What can hang from each mark
K173: K241 K497
K47: K363
K363: K241 K497 K816
K497: K126 K173 K341
K816: K363
K341: K241
K126: K497
K480: K497

Each row was made from one small tree. The marks that hang from a mark follow it in brackets, in the order of their numbers. Every link used is in the known rows. Write each row's tree.
Known rows
K480{K497}: [-1.75  1.33 -1.02 -2.65 -1.42  4.09  0.82 -0.01 -3.01  0.63  0.67 -1.84
  2.57  0.08 -0.82  0.94 -0.65  1.11 -0.29  0.69 -0.48]
K47{K363{K241 K497{K126}}}: [-0.41  1.55 -0.38  0.41 -1.45 -0.74  0.24  0.12  3.20  0.33  1.59  1.74
  2.24 -0.55 -0.44 -0.67  1.02 -0.02 -0.51  0.75 -0.04]
K47{K363{K241 K497 K816}}: [-0.88  0.66 -0.74  0.62 -1.21 -1.37  0.76  0.62  1.46  1.44  3.10  0.99
  1.68 -1.62 -1.09 -0.11 -0.47 -1.32  0.14  0.59 -0.36]
K816{K363{K241 K497{K126 K341}}}: [-0.27  6.36 -0.19 -0.64 -0.33 -2.13  0.47  0.12  3.63  0.27  1.00  0.71
  1.59 -1.42 -0.38  0.34  1.94 -2.35 -0.73  0.92 -0.86]
K173{K497}: [-1.61  2.06 -0.20 -4.05 -1.66  1.75  1.56 -0.72 -2.64  0.01  1.91 -2.29
  3.52  0.31 -0.73  1.24  0.46  0.92 -0.92  0.12 -0.13]
K480{K497{K126 K173}}: [-1.12  0.88 -0.07 -3.00 -1.12  4.71  0.80  0.09  2.30  1.72 -1.06  0.68
  2.82 -0.78 -0.15 -0.16 -1.42  2.84  0.04  0.94  0.46]
K126{K497{K173{K241} K341}}: [-0.80  2.27 -1.32 -3.77 -1.43  2.68  1.61 -0.95  1.79  1.24  3.30 -0.34
  2.72 -0.76 -0.64  0.36  0.71  0.51 -0.24  0.11  0.42]
K47{K363{K241 K497{K341} K816}}: [-0.59  0.38 -0.40  0.69 -0.97 -1.22  0.45  0.70  2.14  1.81  2.35  1.39
  1.86 -2.23 -1.23  0.05  1.04 -3.15  0.10  0.75  0.08]
K47{K363{K497{K126 K173 K341}}}: [-0.74 -1.70 -0.17 -1.38 -1.22  0.89  0.47  0.11  2.64  1.41  0.04  2.51
  2.64 -1.33 -0.23 -0.79  2.06  0.38 -0.02  0.88  0.25]
K497{K126}: [-0.48  1.72 -0.34 -2.51 -1.77  1.63  2.37 -0.56  2.60  1.02  0.42 -0.31
  1.57 -0.67  0.73 -0.06 -2.00  2.49 -1.11  0.49 -0.56]
K126{K497{K341}}: [-1.02  2.99 -0.35 -2.36 -1.38  1.91  2.00 -0.83  0.20  0.70  4.10 -1.82
  3.32 -0.85 -0.04  1.10  1.26 -0.55 -0.91  0.18 -0.31]
K363{K241}: [-0.58  3.03 -0.68 -0.70 -1.54  0.15  1.65  0.02  1.76  0.18  2.00 -1.42
  1.60  0.16 -0.72  0.32 -1.99  0.10 -0.20  0.36  0.07]
K47{K363{K497{K341} K816}}: [-1.18 -1.52 -0.70 -0.84 -1.16 -0.25  1.04  0.45 -0.70  1.96  2.15  0.86
  1.84 -2.23 -0.78  0.29  1.04 -1.86 -0.07  0.67 -0.64]
K126{K497}: [-1.38  3.21 -0.73 -2.14 -1.67  1.66  2.43 -0.85 -0.46  0.33  4.95 -2.12
  3.01 -0.11  0.08  0.77 -0.79  1.67 -0.80  0.01 -0.91]
K47{K363{K241 K816}}: [-0.91  1.33 -0.78 -0.59 -2.07 -0.44  1.17 -0.14  2.39  1.89  2.47  1.34
  1.81 -0.82 -0.80 -0.50 -2.58 -1.63 -0.16  0.50 -0.05]
K173{K241 K497{K126}}: [-0.63  3.98 -1.51 -5.68 -2.01  2.06  0.99 -1.51  0.51  0.02  0.95 -0.54
  2.21  0.02 -0.82  0.53  0.62  1.40 -1.75  0.10  0.22]
K173{K241 K497{K126 K341}}: [-0.27  3.58 -1.12 -5.92 -1.61  2.28  0.61 -1.45  1.23  0.43  0.20 -0.14
  2.51 -0.77 -0.95  0.87  2.62 -0.91 -1.85  0.27  0.86]
K47{K363{K497}}: [-1.55 -1.12 -1.17 -1.14 -1.67  0.30  0.81 -0.08 -2.28  0.26  2.17  0.24
  2.20  0.02 -0.63 -0.08  0.99  0.98 -0.28  0.49 -0.89]
K816{K363{K497{K173}}}: [-1.68  3.05 -1.06 -2.47 -0.68 -0.69  1.33  0.21 -1.16  0.54  1.60 -0.18
  1.52 -0.41 -0.43  0.13 -0.26  1.15  0.32  0.60 -1.70]
K816{K363{K241 K497{K341}}}: [-0.76  5.64 -0.68 -0.75 -0.29 -2.12  0.55  0.25  0.70 -0.04  1.93 -0.37
  1.55 -0.86 -0.95  0.69  1.89 -2.81 -0.31  0.76 -1.03]
K126{K497{K173 K341{K241}}}: [-0.49 -0.63 -0.10 -2.71 -1.46  2.84  1.76 -0.61  2.55  1.77  3.13 -1.62
  3.36 -0.94 -0.24  0.10  0.37  1.14  0.09  0.38  0.43]
K47{K363{K241 K497{K173}}}: [-0.98 -0.31 -0.64 -0.01 -1.26 -0.28  0.25  0.51  2.03  0.61  1.81  1.60
  2.45 -0.13 -1.13 -0.73  0.57  0.37  0.63  0.68  0.29]
K173{K241 K497{K341}}: [-0.91  2.77 -1.76 -6.02 -1.60  2.26  0.64 -1.27 -2.38  0.04  1.17 -1.45
  2.42 -0.06 -1.71  1.40  2.74 -1.40 -1.29  0.06  0.61]

Which tree is each row?
[-1.10  5.98 -0.93 -0.63 -0.61 -2.23  0.82  0.17  0.02 -0.30  2.56 -0.69
  1.29 -0.23 -0.84  0.53  0.31 -1.04 -0.25  0.60 -1.42]	K816{K363{K241 K497}}
[-0.56  1.19 -0.95 -4.42 -1.01  5.16 -0.12 -0.29  2.81  1.86 -1.84  1.35
  2.25 -1.30 -0.82  0.00  0.69  0.42 -0.22  0.95  1.16]	K480{K497{K126 K173{K241} K341}}
[-0.10 -0.42 -1.03 -2.57 -0.42  1.36  0.85  0.44  2.87  1.17 -0.34  0.76
  1.07 -2.14 -0.59  0.08  1.94  1.50  0.06  0.76  0.35]	K363{K497{K126 K173{K241} K341}}
[-0.78 -0.33  0.20 -4.39 -1.54  2.34  1.00 -0.73 -1.39  0.74  0.98 -2.89
  3.49 -0.30 -1.02  1.16  2.21 -0.80 -0.95  0.41  0.55]	K173{K497{K341{K241}}}
[-0.11  0.56  0.85 -4.24 -1.55  2.40  1.02 -0.83  2.11  1.12 -0.07 -1.60
  3.50 -0.96 -0.29  0.71  2.19 -0.13 -1.41  0.58  0.81]	K173{K497{K126 K341{K241}}}
[ 0.23 -3.02  0.24 -1.48 -0.46  1.62  1.07  0.83  3.68  1.79 -0.45 -0.50
  1.72 -2.28 -0.23 -0.12  1.67  1.84  0.33  1.02  0.32]	K363{K497{K126 K173 K341{K241}}}
[-0.25 -0.12  0.02 -3.13 -1.38  5.01  0.13 -0.23  1.61  1.70 -1.32 -0.97
  2.55 -1.24 -0.38  0.46  1.06 -0.16 -0.80  1.10  0.47]	K480{K497{K126 K341{K241}}}
[-1.25 -1.66 -0.52 -0.88 -0.22  0.00  2.33  1.43  0.16  2.52  2.30 -0.82
  0.99 -2.89 -0.75  0.57 -2.11  1.92  1.17  0.51 -0.82]	K363{K497{K173} K816}
[ 0.58 -2.90  0.51 -3.26 -1.45  2.92  1.45 -0.22  6.57  2.76 -1.96  0.40
  1.95 -1.64  0.32 -0.85 -0.52  1.52  0.02  0.94  1.20]	K497{K126 K173 K341{K241}}
[ 0.23  2.72  0.08  1.49 -0.20 -1.85  1.61  1.27  5.21  1.85  2.35 -0.12
  0.76 -3.50 -0.42  0.63 -1.37  0.00 -0.08  0.68 -0.34]	K363{K241 K497{K126} K816}
[-0.02 -0.38  0.48 -3.24 -1.10  2.42  1.79 -0.11  5.77  2.35 -1.71  1.56
  2.21 -1.81  0.43 -0.54 -0.32  1.08 -0.04  0.85  0.91]	K497{K126 K173 K341}
[-0.89 -2.40 -0.37 -3.40 -1.13  5.41  0.13  0.29  0.18  2.02 -1.15 -1.13
  2.81 -0.71 -1.14  0.24  0.50  0.29  0.56  1.05  1.01]	K480{K497{K173 K341{K241}}}
[-0.37 -4.01 -0.25 -1.10 -0.20  0.79  1.64  1.44  1.29  3.21  1.26 -1.35
  0.98 -3.53 -0.97  0.62 -0.28  0.11  1.13  0.81 -0.09]	K363{K497{K173 K341{K241}} K816}
[-0.61 -0.61 -1.80 -4.73 -1.38  2.73  1.22 -0.49  1.16  1.65 -0.43  0.29
  1.11 -0.62 -1.17 -0.04  0.00  0.01  0.42  0.43  0.87]	K497{K173{K241} K341}
[-0.91 -0.41 -0.46  0.48 -1.05 -1.01  0.67  0.81  2.99  2.06  2.40  1.93
  1.91 -1.73 -1.22 -0.59 -1.14 -0.55  0.84  0.64  0.10]	K47{K363{K241 K497{K173} K816}}
[-0.95 -0.48 -0.49 -0.67 -1.38 -0.26  1.28  0.30  1.50  2.01  1.96  1.67
  1.70 -2.08 -0.07 -0.32 -0.58  0.39 -0.44  0.67 -0.91]	K47{K363{K497{K126} K816}}
[ 0.25  0.46 -1.01 -4.52 -1.38  2.69  1.24 -0.68  5.50  2.11 -1.72  1.93
  1.22 -1.49 -0.24 -0.58 -0.14  0.93 -0.29  0.63  1.14]	K497{K126 K173{K241} K341}
[-0.42  0.34 -0.13  0.14 -1.26 -0.42  0.21  0.33  4.86  0.86  0.95  2.62
  2.46 -0.70 -0.52 -1.12  0.49  0.79  0.17  0.80  0.42]	K47{K363{K241 K497{K126 K173}}}
[-1.36  3.76 -0.98 -2.26 -0.52 -0.95  1.03  0.03 -2.06  0.26  1.53 -0.82
  1.54 -0.91 -0.49  0.86  1.89 -1.50 -0.45  0.65 -1.71]	K816{K363{K497{K341}}}
[-1.55  0.66 -1.94 -4.39 -1.41  4.90  0.36 -0.22 -1.53  1.19 -0.14 -0.25
  2.01  0.16 -1.45  0.11 -1.17  2.13  0.41  0.59  0.39]	K480{K497{K173{K241}}}
[-1.03  1.57 -0.06 -2.63 -1.16  2.34  1.93 -0.55  2.07  1.51  3.29 -0.66
  3.57 -0.99 -0.14  0.43  0.53  0.58  0.02  0.27  0.29]	K126{K497{K173 K341}}
[-0.14  1.65 -0.08  1.36  0.14 -1.70  1.20  1.49  2.39  1.87  2.68 -1.03
  0.97 -3.54 -1.34  1.34  0.56 -2.85  0.43  0.72  0.01]	K363{K241 K497{K341} K816}
[-0.92  1.50 -1.31 -4.27 -1.39  4.98  0.33 -0.34  1.93  1.54 -1.20  1.02
  2.03 -0.54 -0.65 -0.24 -1.31  2.92 -0.14  0.78  0.60]	K480{K497{K126 K173{K241}}}
[-1.49 -1.16 -1.02 -0.78 -1.42 -0.29  1.29  0.40 -1.37  1.79  2.64  0.62
  1.62 -1.57 -0.62  0.08 -0.60 -0.17 -0.08  0.53 -1.11]	K47{K363{K497 K816}}
[-0.80 -2.99 -0.71 -0.93 -1.38  0.28  0.80  0.41 -0.20  2.27  1.92  0.15
  1.64 -2.09 -0.86  0.03  0.95 -1.62 -0.02  0.77 -0.54]	K47{K363{K497{K341{K241}} K816}}
[-0.96  1.01 -0.78 -2.55 -0.55 -0.23  0.80  0.17 -0.17  1.06  0.82 -0.55
  1.55 -0.90 -0.64  0.08  1.20 -0.33  0.32  0.84 -1.06]	K816{K363{K497{K173 K341{K241}}}}
[-0.19  0.25  0.14 -0.49 -0.09 -0.30  1.96  1.06  2.38  2.59  1.28 -0.31
  0.96 -4.23 -0.09  1.02  0.61 -0.77 -0.36  0.77 -0.70]	K363{K497{K126 K341} K816}
[-0.21 -1.52  0.28 -3.33 -1.17  5.48  0.18  0.04  3.48  2.45 -2.15  0.14
  2.87 -1.43 -0.40 -0.20  0.40  0.98  0.01  1.25  1.15]	K480{K497{K126 K173 K341{K241}}}
